What can hang from each mark
rigu: pekosi
kanis: levezu lolu
dosor: kanis
pekosi: dosor nibaf
pagig: dosor levezu
nibaf: kanis pagig
levezu: kanis pagig pekosi

Each row was made from one small tree. The marks that hang from a mark follow it in brackets, in alphabetical order. Every link used is in the known rows. Write each row's tree.
Known rows
pagig(levezu(kanis pekosi)): [ 0.04  0.01 -0.05  0.02 -0.01 -0.40  0.10 -0.03 -0.11  0.63  0.19  0.24
 -0.20 -0.19 -0.30  0.03  0.22 -0.25]
kanis(levezu(pekosi(nibaf(pagig))) lolu): [-0.03 -0.15 -0.30  0.08  0.06  0.34 -0.16 -0.46  0.08 -0.08 -0.11 -0.21
  0.16 -0.16  0.55 -0.02 -0.11  0.24]
pagig(dosor(kanis(lolu)) levezu(pekosi)): [-0.02  0.19 -0.19  0.04  0.07 -0.12  0.12  0.09 -0.02  0.48  0.18  0.20
  0.01  0.19 -0.11  0.20  0.24 -0.11]
dosor(kanis(levezu(pagig))): [-0.03 -0.06  0.13  0.05  0.10  0.25 -0.08 -0.33  0.02 -0.23  0.22 -0.32
 -0.06  0.06  0.05  0.02 -0.17  0.32]
pekosi(dosor nibaf(pagig)): [ 0.00 -0.09  0.04 -0.05  0.01  0.04 -0.06  0.17 -0.03 -0.53 -0.20 -0.26
  0.10 -0.02  0.18 -0.16 -0.19  0.23]
levezu(pekosi(nibaf)): [-0.03 -0.03 -0.24 -0.06  0.04 -0.06  0.00 -0.10 -0.07  0.16  0.05 -0.04
 -0.01 -0.02 -0.03 -0.04 -0.07  0.22]
pekosi(dosor(kanis(levezu))): [ 0.00 -0.09  0.12 -0.02  0.03  0.09  0.00  0.02 -0.04 -0.49  0.04 -0.30
 -0.04  0.08  0.07  0.01 -0.26  0.41]
levezu(pagig(dosor) pekosi): [ 0.01  0.23 -0.07 -0.05 -0.03 -0.05 -0.03 -0.20 -0.04  0.25  0.24 -0.01
  0.02  0.00 -0.08 -0.13  0.20 -0.12]
kanis(lolu): [-0.05  0.09 -0.27 -0.09  0.17  0.03  0.09  0.28 -0.09  0.09  0.15  0.00
 -0.06  0.25  0.10 -0.13 -0.20  0.61]
levezu(pagig(dosor)): [-0.01  0.19  0.05 -0.06  0.08  0.00 -0.01  0.06 -0.03 -0.07  0.21 -0.11
  0.01  0.23 -0.02 -0.20  0.06  0.08]
levezu(pagig): [-0.03  0.13  0.01 -0.07  0.08 -0.03  0.00  0.03 -0.07 -0.03  0.23 -0.18
 -0.09  0.08 -0.06 -0.21 -0.07  0.34]
rigu(pekosi(nibaf)): [-0.11  0.07  0.12 -0.07  0.15  0.10  0.05  0.30  0.02 -0.09  0.09  0.17
 -0.08  0.26 -0.10 -0.22 -0.05  0.20]
pekosi(dosor nibaf(kanis(lolu) pagig(levezu))): [-0.01 -0.09  0.12  0.01 -0.12  0.02 -0.06  0.24  0.06 -0.48 -0.39 -0.11
  0.10 -0.09  0.18  0.05 -0.04 -0.23]
levezu(kanis pekosi(dosor)): [ 0.10 -0.01  0.02 -0.08 -0.17 -0.34  0.08 -0.04 -0.11  0.28  0.04  0.14
 -0.14 -0.27 -0.35 -0.08 -0.03 -0.03]
pekosi(dosor nibaf(kanis(levezu))): [ 0.01 -0.21  0.22 -0.07 -0.14  0.14 -0.12 -0.04  0.05 -0.80 -0.29 -0.30
  0.05 -0.01  0.18 -0.01 -0.28  0.02]
levezu(pekosi): [-0.02  0.04 -0.20 -0.08  0.08 -0.10  0.04  0.02 -0.19  0.33  0.25  0.05
 -0.11 -0.06 -0.05 -0.10 -0.02  0.27]
pagig(dosor levezu(kanis)): [ 0.04  0.03  0.14 -0.01  0.10 -0.31  0.12  0.26 -0.05  0.29  0.15  0.22
 -0.10  0.20 -0.20 -0.02  0.21 -0.27]
pekosi(dosor(kanis(levezu)) nibaf(pagig)): [ 0.01 -0.28  0.18  0.07  0.04  0.31 -0.14 -0.20  0.06 -0.73 -0.22 -0.41
  0.14 -0.06  0.29  0.06 -0.28  0.22]
nibaf(kanis(lolu) pagig(dosor levezu)): [-0.01 -0.04  0.20  0.03  0.10  0.17 -0.05  0.34 -0.06 -0.06  0.00  0.16
  0.08  0.09  0.25  0.07  0.15 -0.41]
pekosi(dosor nibaf(kanis(levezu(pagig) lolu))): [ 0.02 -0.03  0.11 -0.03 -0.27  0.22 -0.15 -0.30  0.23 -0.74 -0.38 -0.39
  0.09 -0.05  0.19 -0.05 -0.24  0.04]

Write each row's tree
[-0.01  0.01 -0.11 -0.05 -0.03  0.03  0.10  0.19  0.08 -0.35 -0.21 -0.11
  0.03  0.23 -0.13  0.09 -0.33  0.49]	pekosi(dosor(kanis(lolu)) nibaf)
[-0.01 -0.11  0.13  0.02  0.21  0.27 -0.03 -0.04 -0.04 -0.23  0.21 -0.10
  0.03  0.29  0.15  0.09 -0.12  0.20]	pagig(dosor(kanis(levezu)))
[ 0.07  0.03 -0.05  0.10  0.02 -0.12  0.01 -0.06 -0.01  0.62  0.06  0.34
  0.03 -0.16  0.00  0.06  0.33 -0.49]	nibaf(pagig(dosor levezu(kanis(lolu) pekosi)))
[-0.01  0.07  0.24  0.07 -0.09 -0.12  0.06  0.28  0.20 -0.07 -0.27  0.28
  0.00 -0.05 -0.14 -0.16  0.17 -0.35]	rigu(pekosi(dosor nibaf(pagig(levezu(kanis(lolu))))))
[ 0.00  0.00  0.06  0.05 -0.01  0.10 -0.08  0.08 -0.09  0.25  0.02  0.26
  0.09 -0.15  0.20  0.13  0.29 -0.60]	nibaf(kanis(lolu) pagig(dosor levezu(pekosi)))
[-0.01  0.23 -0.18 -0.08 -0.10 -0.49  0.10  0.19 -0.09  0.11  0.06 -0.12
 -0.09 -0.12 -0.10 -0.14  0.23 -0.02]	pagig(levezu(pekosi(dosor)))
[ 0.05 -0.02  0.05  0.08  0.12 -0.05  0.04  0.20  0.01  0.28  0.03  0.26
  0.03  0.08  0.07  0.01  0.20 -0.27]	nibaf(pagig(dosor levezu(kanis(lolu))))
[ 0.00 -0.15 -0.02  0.05  0.05  0.22 -0.08 -0.40  0.07 -0.09  0.02 -0.11
  0.12  0.10  0.11  0.20 -0.03 -0.04]	pagig(dosor(kanis(levezu(pekosi(nibaf)))))
[ 0.06  0.14 -0.18  0.02 -0.02 -0.32  0.13  0.02  0.02  0.68  0.10  0.37
 -0.06  0.03 -0.19  0.07  0.31 -0.34]	pagig(dosor levezu(kanis(lolu) pekosi))
[ 0.06  0.09 -0.16  0.01 -0.13 -0.11  0.03 -0.37  0.02  0.60  0.13  0.18
 -0.13 -0.23 -0.30 -0.03  0.01  0.01]	levezu(kanis(lolu) pagig pekosi)
[ 0.05 -0.05 -0.01  0.06 -0.09 -0.19  0.03  0.13  0.13 -0.12 -0.36  0.00
  0.04 -0.07 -0.01 -0.02  0.01 -0.13]	pekosi(dosor nibaf(pagig(levezu(kanis(lolu)))))
[-0.11 -0.07  0.34  0.06  0.06  0.28 -0.06  0.31  0.08 -0.11 -0.13  0.31
  0.01  0.01  0.09 -0.01  0.13 -0.43]	rigu(pekosi(nibaf(kanis(lolu) pagig(levezu))))
[-0.02  0.01  0.02  0.00  0.00 -0.18 -0.02  0.25  0.02 -0.46 -0.23 -0.27
  0.09 -0.01  0.18 -0.14  0.05 -0.01]	pekosi(dosor nibaf(pagig(levezu)))
[ 0.00 -0.10  0.16 -0.01 -0.14  0.20 -0.19 -0.53 -0.04 -0.07  0.12 -0.17
 -0.06 -0.33  0.11  0.00 -0.01 -0.22]	nibaf(kanis(levezu(pagig pekosi)))
[ 0.00  0.07 -0.10 -0.06 -0.27 -0.25  0.03  0.07  0.07 -0.08 -0.33  0.02
  0.02 -0.14 -0.09  0.11  0.08 -0.30]	pagig(levezu(pekosi(dosor nibaf(kanis(lolu)))))
[ 0.01  0.16 -0.18 -0.01 -0.24 -0.04  0.02 -0.34  0.16 -0.06 -0.18 -0.17
  0.05 -0.08 -0.26  0.08 -0.11  0.16]	levezu(pagig pekosi(dosor(kanis(lolu)) nibaf))
[-0.02 -0.27 -0.15  0.14  0.08  0.46 -0.15 -0.53  0.08 -0.03 -0.07 -0.13
  0.14 -0.16  0.37  0.20 -0.19  0.21]	dosor(kanis(levezu(pekosi(nibaf(pagig))) lolu))
[ 0.00  0.15 -0.16  0.04 -0.07  0.16 -0.01 -0.37  0.16  0.19 -0.02  0.01
  0.11  0.12 -0.18  0.17  0.03 -0.06]	levezu(pagig(dosor(kanis(lolu))) pekosi(nibaf))
[-0.01  0.04 -0.08  0.12  0.12  0.08  0.01  0.00 -0.04  0.41  0.14  0.19
  0.09  0.00  0.10  0.19  0.27 -0.26]	nibaf(pagig(dosor(kanis(lolu)) levezu(pekosi)))
[ 0.01 -0.14  0.24 -0.12 -0.14 -0.02 -0.03  0.25 -0.05 -0.57 -0.26 -0.11
 -0.01  0.02 -0.11  0.00 -0.26  0.02]	pekosi(dosor nibaf(kanis))
[-0.02  0.22 -0.16 -0.03  0.07 -0.29  0.07  0.15 -0.09  0.38  0.21  0.10
 -0.01  0.10  0.00 -0.06  0.35 -0.23]	pagig(dosor levezu(pekosi))
[ 0.00  0.07 -0.06 -0.07  0.02  0.01  0.13  0.31 -0.04 -0.16  0.02 -0.05
 -0.05  0.20 -0.13  0.02 -0.28  0.54]	pekosi(dosor(kanis(lolu)))
[-0.01 -0.16 -0.03  0.04  0.10  0.17 -0.04 -0.34 -0.10  0.13  0.25 -0.09
 -0.07 -0.08  0.07  0.13 -0.12  0.26]	dosor(kanis(levezu(pekosi)))
[-0.06  0.12  0.35 -0.07  0.04  0.03  0.12  0.47 -0.05 -0.16  0.16  0.20
 -0.15  0.16 -0.35 -0.12 -0.07  0.15]	rigu(pekosi(dosor(kanis)))
[ 0.02  0.05 -0.12  0.01  0.08 -0.28  0.16  0.23 -0.02  0.40  0.09  0.21
 -0.16  0.13 -0.18 -0.01  0.04  0.12]	pagig(levezu(kanis(lolu)))
[ 0.06 -0.27  0.06  0.06  0.00  0.06 -0.09 -0.30 -0.07  0.28 -0.03  0.16
  0.00 -0.35 -0.08  0.06 -0.06 -0.19]	levezu(kanis pekosi(nibaf(pagig)))
